Known rows, with every way that one mark hangs from another:
{M C}: -90; 7; 72; -57; -36; -14; 7; 149; -54; -75; -149; -122; -53; 250; -181; -43; -105
{T F}: -33; -91; -125; 13; -122; 37; 14; 105; 230; -108; -107; 168; 46; 111; -307; -24; -109
{C U}: 194; 145; -20; -65; -113; 37; -46; 53; -183; 58; 39; -114; -33; 336; 143; 14; 50
{T {C M U}}: 134; -14; -77; -99; -211; 84; -5; 281; -214; -67; 11; -159; -99; 649; -233; 31; 61
{A {F L Q U}}: -301; 181; 38; -39; 42; -37; -270; 254; 176; -73; 21; 55; -50; 379; -119; -112; -68
{C M U Y}: 94; -31; 389; -213; -436; 168; 88; 282; -675; -66; 344; -165; -64; 869; -134; -30; 154
{F L U}: -385; 102; 379; -76; 137; 15; -214; 238; 344; -76; 44; -3; 88; 464; -210; 192; 71
{F L Y}: -444; -8; 636; 2; 105; -17; -118; 247; 268; -39; 136; 41; 153; 440; -262; 216; -60
{L {F Y}}: -4; -34; 163; 135; -160; 59; -42; 45; -80; 50; -5; 139; 166; 356; -92; 9; 59
{A {F L U Y}}: -173; 62; 350; -11; -72; -7; -267; 261; 351; -16; 106; -31; 83; 679; -393; -15; 57
{Y {C U}}: 265; 339; -130; -40; -270; 19; 70; 128; -217; 72; -21; -20; -5; 291; -19; -45; -83
{B {A {F L Q U}}}: 63; 291; 285; 69; -32; 51; -141; 109; 142; 40; 246; 16; -33; 394; 28; -78; 11
{L F}: 124; -7; -158; 95; -138; 71; -20; -28; -195; 34; -76; 120; 94; 185; 25; -60; 78
{Y C}: 136; 239; -123; 4; -190; -10; 103; 89; -87; 34; -51; 63; 21; 49; -120; -53; -125
{Y {C M U}}: 255; 301; -23; -47; -416; 50; 145; 200; -403; 2; 80; -49; -58; 536; -102; -70; 14
{C Y}: -80; -112; 259; -145; -112; 85; 25; 123; -227; -27; 163; -12; 44; 175; -146; -7; -35
{L {F Q {Y C}}}: -190; 180; 110; 149; -158; 11; -19; 150; -183; 20; -44; 268; 122; 245; 7; -42; -158
{L {F Q U {Y {C M}}}}: -288; 211; 296; 136; -228; 35; -75; 251; -106; -18; 9; 241; 121; 553; -121; -5; -41
{A {F L Q U {Y C}}}: -360; 275; 302; 2; -73; -56; -243; 365; 253; -43; 68; 101; 34; 574; -293; -74; -156

Rows:
-212; 76; 260; -5; -181; 34; -35; 340; 321; -102; -22; 188; 151; 556; -497; 108; -189 : {T {F L {Y {C U}}}}
142; 352; 409; 80; -222; 58; -38; 199; -83; 51; 342; 6; -30; 634; -37; -92; -25 : {B {A {F L Q {Y {C M U}}}}}
-845; 347; 844; -1; 14; -53; -163; 541; 238; -137; 152; 187; 94; 723; -305; 197; -187 : {F L Q U {Y {C M}}}
-615; -104; 270; -183; -143; 122; -117; 665; 181; -327; 5; 179; 5; 831; -739; 100; -204 : {T {C M Y} {F L Q U}}
-348; 113; 301; 137; -63; 25; -157; 172; 24; -1; -14; 223; 143; 404; -20; 29; -25 : {L {F Q U Y}}
-597; -104; 263; -30; -86; 40; -69; 581; 284; -285; -40; 216; 26; 691; -670; 128; -266 : {T {C M} {F L Q Y}}
-82; -233; -115; -137; -190; 121; -16; 358; 178; -162; -107; 104; 52; 391; -651; 24; -202 : {T {C Y} F}
-18; 24; 240; -202; -190; 72; -7; 275; -336; -54; -6; -208; -47; 616; -180; -34; -89 : {M {C U Y}}
15; 359; 472; 98; -114; 39; -124; 189; 185; 61; 283; 46; 26; 533; -98; -45; -44 : {B {A {F L Q U {Y C}}}}
-285; 128; 188; 47; -253; 5; 33; 333; 94; -132; -15; 261; 37; 404; -321; -18; -273 : {T {F Q {Y {C M U}}}}
-191; 36; 331; 44; -309; 43; -13; 318; 377; -115; -8; 181; 131; 613; -611; 53; -76 : {T {F U {Y {C M}}}}
-479; 233; 764; -11; -25; -9; -177; 402; 447; -26; 102; 61; 209; 741; -461; 254; -48 : {F L U {Y C}}
-687; -50; 404; -40; -80; 50; -158; 647; 456; -292; -40; 197; 54; 876; -749; 177; -203 : {T {C M} {F L Q U Y}}
-839; 379; 772; 4; 115; -71; -214; 492; 368; -89; 87; 204; 130; 547; -238; 214; -257 : {F L Q U {Y C}}
-410; -22; 199; 67; -50; -20; -34; 237; 287; -135; -51; 284; 65; 144; -269; 13; -274 : {T {F Q Y}}
-523; -160; 129; -170; -144; 111; -26; 599; 11; -320; 1; 195; -19; 648; -660; 57; -272 : {T {C M Y} {F L Q}}
-802; 133; 653; 17; 245; -77; -157; 336; 196; -102; 121; 188; 79; 245; -37; 181; -273 : {F L Q Y}
-335; 18; -67; -115; -140; 79; -78; 549; 41; -261; -85; 121; -72; 759; -454; 66; -212 : {T {C M U} {F L Q}}
64; 80; 106; 138; -250; 53; 8; 87; -124; 66; -28; 166; 182; 381; -151; -20; -5 : {L {F {Y C}}}
-571; 73; 840; -12; 111; -4; -244; 339; 513; -50; 140; 19; 195; 707; -381; 289; 44 : {F L U Y}
208; 312; 279; 136; -180; 30; -18; 71; 24; 99; 263; 48; -19; 303; 5; -143; -87 : {B {A {F Q {Y C}}}}
-211; 256; 210; -11; -177; -36; -135; 356; -60; -50; 131; 63; -30; 624; -209; -128; -157 : {A {F L Q {Y {C M U}}}}
